Each row was made from one path, in order. Every step used is in the known rows, and no mark comes twice. Write each row's path.
Known rows
duvod faminot: [ 0.48  1.21  3.43 -1.84 -0.12 -0.29  1.47 -0.47  0.71 -0.18 -1.31  1.47
 -0.76 -0.44 -0.35 -0.22  2.07 -2.97  0.17 -2.06 -1.00]
faminot garom: [ 0.06 -1.77  0.08 -2.11 -0.97 -1.25  1.17  0.36  1.13  0.44 -0.34  1.36
 -0.08 -0.47  0.71  0.69  2.01 -1.43 -3.32  0.05 -0.89]
mavu faminot garom: [-2.75 -1.96 -0.06 -2.55 -0.19 -1.41 -0.08 -0.33  2.77  1.41 -1.37  1.98
  1.69 -0.01  3.96  0.81  1.09 -1.28 -2.80  0.39 -0.62]
mavu faminot sofad garom: [-5.07 -0.56  0.57 -0.09 -3.35 -1.93 -1.25  0.32  4.17 -0.58 -3.11 -0.18
  2.90  0.75  4.40 -0.64  2.10 -1.28 -2.78  1.31  2.33]
faminot peno: [ 0.04 -0.81 -0.19 -1.94  0.48  0.91 -0.74 -0.33  1.14 -0.52 -0.71  1.08
  0.05  0.84 -1.13 -0.83  2.08 -1.86 -2.34  0.07 -1.98]
mavu faminot sofad garom duvod: [-5.55 -0.40  0.89  1.13 -1.93 -0.56 -1.43  0.80  2.26  0.31 -1.23 -0.16
  1.96 -0.72  3.48 -0.42  2.43  0.62 -5.17 -0.05  1.60]
faminot mavu: [ 1.15  0.57 -0.95 -2.38  0.06  2.57  0.98 -0.82  1.31 -0.09 -1.59  1.69
 -1.57 -0.03 -1.25  0.60  2.00 -1.66 -0.76  0.16  0.77]
duvod faminot sofad: [-0.29  0.58  3.23 -0.94 -2.12  0.59  1.49 -0.84  1.68  0.08 -3.13  0.66
  1.04 -0.12  0.67 -0.81  3.55 -2.19 -0.59 -2.17 -1.42]
mavu faminot: [-2.56  0.06  1.34 -2.21  0.81  0.29 -0.59 -0.57  2.92  0.01 -1.85  1.58
  1.15  1.06  2.99 -0.69  0.44 -0.99 -0.46  0.47  0.54]
duvod garom faminot: [ 2.11  2.87  3.35 -2.06 -1.10 -1.63  1.16 -1.42  0.01  0.27 -0.37  2.45
 -0.22 -3.47 -1.38  1.55  2.22  1.11 -1.54 -2.00  0.41]
garom faminot: [ 1.08  1.16  1.72 -2.30  0.21  0.73  0.36 -0.60  1.57 -0.70 -0.71  2.49
 -0.57 -2.64 -1.88  0.40  1.56 -0.12 -2.17 -1.28 -0.36]
peno duvod garom: [ 1.80  0.95  4.32 -0.60 -0.46 -0.73 -1.41 -0.72 -1.16  0.88 -1.29  0.73
 -0.82  0.46 -0.66  1.10  1.36  2.99  0.95 -1.79  2.23]
faminot sofad garom duvod: [-2.71 -0.10  0.91  1.74 -2.80 -0.20 -0.11  1.50  0.53 -0.71 -0.25 -1.01
  0.11 -1.05 -0.01 -0.26  3.19  0.52 -5.71 -0.57  1.21]
mavu faminot peno duvod: [-2.53 -2.05  1.41 -1.37  1.78  2.05 -4.74 -1.01  1.59  1.80 -2.48  1.65
  1.07  1.71  1.17 -0.48  0.63  1.07 -0.66 -0.67 -0.23]
duvod garom: [ 1.54  2.00  2.78 -1.39 -1.10 -2.03  1.60 -0.83 -0.11 -0.10 -0.35  0.98
 -0.32 -0.16  0.46  0.83  2.07  0.08 -0.32 -0.61  0.91]
duvod garom mavu: [ 3.15  2.91  2.12 -1.65 -0.89 -0.93  1.10  1.22 -0.37 -0.08 -1.37  2.40
 -1.82 -0.94  1.41  1.58  2.60  0.63 -0.63  0.28  0.37]
faminot peno duvod garom mavu: [ 3.10  0.80  2.35 -0.93  0.02  1.20 -3.19  0.89 -1.70  1.41 -1.94  2.50
 -1.88 -0.21 -0.41  1.80  2.93  2.66 -1.30 -1.12 -0.26]
sofad garom mavu: [ 0.46  1.31  0.13 -0.81 -1.77 -1.62 -0.25  3.34  1.09 -2.13 -0.92  1.50
 -2.17 -0.48  1.31  0.85  2.37 -1.55 -3.33  1.51  1.90]
mavu faminot garom peno duvod: [-3.66 -2.67  1.54 -1.40  1.02  0.76 -3.28 -1.51  1.55  2.71 -2.09  2.81
  0.99  1.81  2.50  1.60  1.30  2.13 -4.06 -3.59  0.20]
sofad garom duvod faminot mavu: [-0.94  1.70  1.17  0.01 -0.84 -0.16  1.04  0.19 -1.21  1.05  0.36  1.28
 -2.97 -2.94 -1.81  1.94  3.63 -2.46 -4.06 -2.95  1.20]
peno duvod faminot: [ 0.94  0.33  5.00 -0.89  0.52  0.86 -1.26 -0.44 -0.42  1.00 -2.13  1.44
 -1.40  0.28 -1.18  0.05  1.45  0.04  1.12 -3.22  0.39]
sofad faminot peno duvod: [ 0.64 -1.93  1.19  1.53 -0.68  0.45 -5.66  0.39  1.87 -1.17 -1.59  0.33
 -1.08  0.33 -1.40  1.08  0.25  2.21 -1.95 -0.32 -0.33]
faminot sofad: [-0.44 -0.31  0.88 -0.84 -1.90  1.50  0.52 -0.12  2.24 -0.83 -2.74  0.06
  1.35  0.87  0.57 -1.04  2.68 -0.31 -1.44  0.33 -0.19]

Write each row's path
[-0.47  0.63  0.01  0.14 -3.90 -0.60 -0.49  3.03  2.15 -1.77 -3.00  0.57
 -0.47 -0.31  2.25  0.30  3.71 -0.85 -4.21  1.73  1.49]
faminot sofad garom mavu
[-0.35 -0.19  2.80 -0.73  1.35  2.64 -2.13 -1.14  0.10  0.14 -1.77  1.98
 -1.06  2.64 -1.73  0.35  1.32  2.30 -1.88 -3.87  0.90]
garom peno duvod
[ 3.41  0.67  2.29  1.61 -1.64 -0.89 -5.23  1.70  0.15 -0.31 -2.06  1.75
 -2.49 -1.45  0.24  3.22  1.83  4.08 -1.86 -0.28 -0.08]
sofad faminot peno duvod garom mavu
[-5.89 -1.14  2.06  1.20 -2.23  0.41 -4.24 -0.81  2.78  0.72 -3.95  0.71
  2.42  2.72  3.22  0.18  2.41  2.18 -3.95 -2.74  3.05]
mavu faminot sofad garom peno duvod
[-0.80 -2.23  1.62 -0.91  0.02  0.95 -2.12 -0.84  0.04  1.56 -1.22  2.12
 -0.69  1.48 -0.77  1.62  2.24  2.16 -4.31 -4.08 -0.23]
faminot garom peno duvod
[ 0.29 -1.81  1.40 -0.92  1.13  2.31 -3.52 -0.32  0.02  0.54 -1.52  0.99
 -0.53  1.49 -2.20 -0.53  1.37  1.06 -1.10 -1.22 -0.58]
faminot peno duvod
[-0.31  1.53  2.39  0.22 -4.18 -1.51  0.32  2.49  1.49 -0.74 -3.34  1.05
 -0.70 -1.49  2.21  0.63  4.66 -2.55 -3.23 -0.58  0.55]
duvod faminot sofad garom mavu
[ 0.04 -0.98  2.29 -2.09 -1.16 -2.36  1.86 -0.43  0.50  1.40 -0.76  1.78
 -0.31 -1.52  0.67  1.25  2.80 -2.98 -2.42 -2.17 -2.08]
duvod faminot garom
[ 3.46  2.09  3.79 -0.85 -0.22  0.60 -1.76  1.34 -1.43  0.95 -2.07  2.47
 -2.46 -0.24  0.42  1.92  1.94  3.48  0.24 -1.02  1.84]
peno duvod garom mavu
[ 0.16  1.61  3.79 -0.47  1.46  0.86  1.47 -0.21 -1.24  0.81  0.44  1.63
 -1.78 -1.90 -1.41  0.10  2.32 -0.99 -2.30 -3.41 -1.83]
garom duvod faminot
[-0.08  1.44  0.76 -2.31  0.18 -0.47 -1.70  0.08  0.95  1.44 -2.21  3.21
  0.36 -0.49  3.81  1.37  2.54 -0.21 -1.85  0.59 -1.43]
duvod garom mavu faminot peno
[-2.90 -1.06 -0.12 -2.37  1.20  0.80 -1.95 -0.97  2.70  0.50 -1.67  1.77
  1.71  1.22  2.19 -0.68  1.24 -1.74 -1.88  0.51 -1.66]
mavu faminot peno
[ 1.67  0.47  3.04 -1.62  0.44  2.98 -1.08 -1.36 -0.56  2.10 -2.98  2.21
 -2.50 -0.55 -2.11  1.30  2.24 -0.49  1.20 -3.39  1.15]
peno duvod faminot mavu
[ 2.50  1.76  4.95 -1.14 -0.51 -0.27 -1.70 -1.48 -0.83  1.54 -1.24  2.46
 -0.93 -2.74 -2.15  2.02  1.55  3.90 -0.34 -3.24  1.69]
peno duvod garom faminot
[-1.80  0.68  1.06  0.82 -0.58 -1.40  0.08  1.56 -0.44 -0.98  1.67  0.03
 -1.74 -1.21 -0.79  0.02  1.87 -0.16 -4.99 -0.48  1.54]
sofad garom duvod
[ 3.17  1.92  2.88 -1.86 -0.63  1.76 -1.36 -2.51 -1.10  2.61 -1.93  3.25
 -1.99 -3.59 -3.15  3.15  2.38  3.49 -0.49 -3.43  2.55]
peno duvod garom faminot mavu
[ 1.76  1.32 -0.27 -3.14  0.15  2.90  0.60 -1.61  1.48  0.44 -1.40  3.27
 -1.61 -3.26 -2.94  1.64  2.13 -0.55 -2.07 -1.34  0.39]
garom faminot mavu
[ 0.26  2.79  2.18 -2.30 -0.10 -0.96 -0.15  0.60  1.09  0.77 -2.32  3.06
 -0.48 -0.74  4.80  1.52  1.64  0.78 -0.29  0.61  0.81]
duvod garom mavu faminot
[-0.42  2.11  2.00 -1.22 -2.24  0.15 -0.40  0.29  2.15  1.13 -4.08  2.24
  1.63 -0.45  5.69  1.17  3.05  1.21 -1.20  0.53  0.29]
duvod garom mavu faminot sofad
[ 2.12 -0.87  3.12 -1.40 -0.41  0.43 -1.24  1.77 -0.94  2.51 -2.55  3.09
 -2.31 -1.79  0.81  2.38  2.71  0.28 -2.09 -2.55 -1.05]
peno duvod faminot garom mavu
[ 1.79 -0.74 -0.64 -2.41 -0.64  0.02  0.73  2.32  0.96  0.29 -1.16  2.82
 -1.48 -1.25  1.71  1.68  2.52 -0.71 -3.98  0.78 -1.30]
faminot garom mavu
[-1.17  0.03  4.78  0.29 -0.90  2.87 -1.82 -1.91  0.42  1.49 -4.22  1.55
  0.37  1.74 -0.89  0.04  3.77  1.23 -1.64 -6.06 -0.68]
garom peno duvod faminot sofad
[ 0.50 -1.79  3.97 -1.19 -0.62 -0.71 -0.99 -0.26 -0.49  2.57 -1.68  1.84
 -0.78 -0.92 -0.17  1.43  2.23 -0.26 -1.36 -3.42 -0.60]
peno duvod faminot garom
